Every row comes from one small tree of marks. The marks that hang from a mark follow it in brackets, in alphabetical order. Every link used is in the known rows. Which tree was each row made from?
Known rows:
sava(deze(nivud zogu) masasep): [ -7  -1   8   2  14  12 -21 -33  13  15 -12 -20  10 -18 -14   0  17  -7]
pudi(tasa zogu(deze(nivud) masasep(sava))): [ -7  13  12 -19   9  12 -17  18  -3 -14  19   6  -5  -4  28   9  -7   5]
masasep(sava): [  0   5  -4  -1  -5 -25  35  11  13  29 -28   2  -8 -27 -24 -12   3 -19]
sava(deze(nivud zogu(pudi)) masasep): [  6   0   2   2   1  15 -18 -25   2  -8 -14 -20   7   8   5 -12   1   4]
zogu(deze): [  4 -11   3 -16 -23 -14  21  40  15   7 -21   0  -1 -15 -35 -14   9 -11]
nivud(deze(zogu(pudi(tasa))) masasep(sava)): [ 12 -12 -16  20  14  -9   8 -20  10  28   5  12 -14   3  -3  28   6  13]
deze(nivud): [ -3  -3  -1 -14 -12 -18  20  14  -7  25 -17   6  -4 -19 -31 -14  -3 -24]
sava(deze(nivud) masasep): [-19  14   1  14  16   1 -11 -20   2  12  -8 -15  -1 -20 -11  -9   7  -2]
nivud(deze(zogu(masasep(sava) pudi(tasa)))): [ 17 -10 -14  -4  -2   0   6  -2   7  -7   0   2   8   8  12  10 -10  18]
masasep(sava(deze(nivud zogu(pudi(tasa))))): [  8   8  -6 -13  12   7 -13 -29  14   0   8   1  10   8  22  10 -16   4]
zogu(deze(nivud) pudi): [ 15  -2   1 -20 -29  -7   8  30  -4 -16  -9   5  -5  12  -1 -21 -19   4]
nivud(deze(zogu) masasep(sava)): [ 10 -12   0  33  20 -18   9 -22  32  53 -13   1 -18 -29 -29  21  25  -5]
nivud(masasep): [-13 -11   2  19  -7 -22  27  20  -5  33 -16   4 -15 -21 -45  -5  28 -24]
zogu(deze(nivud) masasep pudi): [  9   0  10 -13 -29   4  -4  35 -14 -43   2  -1   2  19  12 -27 -20  11]
sava(deze(nivud(masasep))): [-19   7  12  30  14 -12 -12 -10   2  30   5   0 -13 -20 -22   2  16 -12]
deze(nivud(masasep(sava)) zogu(pudi(tasa))): [  3  -2  -3   3  16   5   1 -29  -8  11  17  16  -6  12  10  21  -2   0]
zogu(deze masasep pudi(tasa)): [  0  -8  -5 -22 -28   7  10  48 -16 -47   9   3  14  25   8  -9  -9  15]
zogu(deze(nivud) masasep(sava) pudi(tasa)): [  0  16  -2 -14  -1  11  -7  10 -12 -47  26  12   6  23  38   0 -30  26]

Write each row's tree:
[ -4  -8 -16 -18 -28  -3  23  38 -31 -26   0   2  14  19  -3 -16  -8  -4] -> zogu(masasep pudi(tasa))
[ -8  -8  18  17  14   0 -23 -23  16  33   1  -6  -2 -19 -25   9  26 -18] -> sava(deze(nivud(masasep) zogu))
[-11   6  -2 -12  -1  -1  12  25  -9   7  -4  -2  -4 -14   8   0   9 -14] -> pudi(tasa zogu(masasep(sava)))
[  6 -11  11  -7  -7  -1  12   3  17   1 -21 -11  11 -20 -13  -8  11 -15] -> deze(zogu(masasep(sava)))
[ -8  25  20  12  10   1 -24   3   7   7  -4 -15 -13 -21  23 -14  -1  -8] -> pudi(zogu(masasep(sava(deze(nivud)))))
[ -1   3  -5  44  19 -30  18  -9  19  51  -8   6 -32 -31 -29  12  16   1] -> nivud(deze masasep(sava))
[ -5   1 -10 -11  11  22 -22 -29  -9 -11   8 -10  16  16  11   9  -2  10] -> sava(deze(nivud zogu(pudi(tasa))) masasep)
[ -9  26  -5   4  12   7 -15 -10 -11 -29  24   0   8  15  39  -4 -27  18] -> zogu(masasep(sava(deze(nivud))) pudi(tasa))
[  5  14   8  23   4  -5  -2  -4   1  -6  11  12 -25  10  13  -2 -10  15] -> zogu(deze(nivud(masasep(sava))) pudi)
[ 18 -24   4 -18 -39   2  15  32  -8 -21 -27 -12  14  11 -12 -27   4 -14] -> deze(zogu(masasep pudi))
[ -4  13  -1  11  16   3  -4  -9  -8 -12  31  22 -16  17  22  16 -13  21] -> zogu(deze(nivud(masasep(sava))) pudi(tasa))
[  1  -4   2 -18  -6  21 -24  -2  -9 -29  15  -6  26  22  20  -1 -11   4] -> sava(deze(nivud zogu(masasep pudi(tasa))))
[ -3   0  -2  19  16   5  -6 -23  13   7   9   1   0   8   8  20  12   3] -> nivud(masasep(sava(deze(zogu(pudi(tasa))))))
[ -3  -7 -13  -7  -1  16  -4 -14  -1 -10  -8 -15  21  12  -2   4  11   6] -> sava(deze(zogu(pudi(tasa))) masasep)
[  2 -19  -4  -9  -2   7   1  -8 -20  10  14  13   2  17  -8  16   6 -10] -> deze(nivud(masasep) zogu(pudi(tasa)))
[  9  -1  -3 -21   0  15  -4 -11 -12 -25  13   6  15  18  27   2 -20   6] -> deze(nivud zogu(masasep(sava) pudi(tasa)))
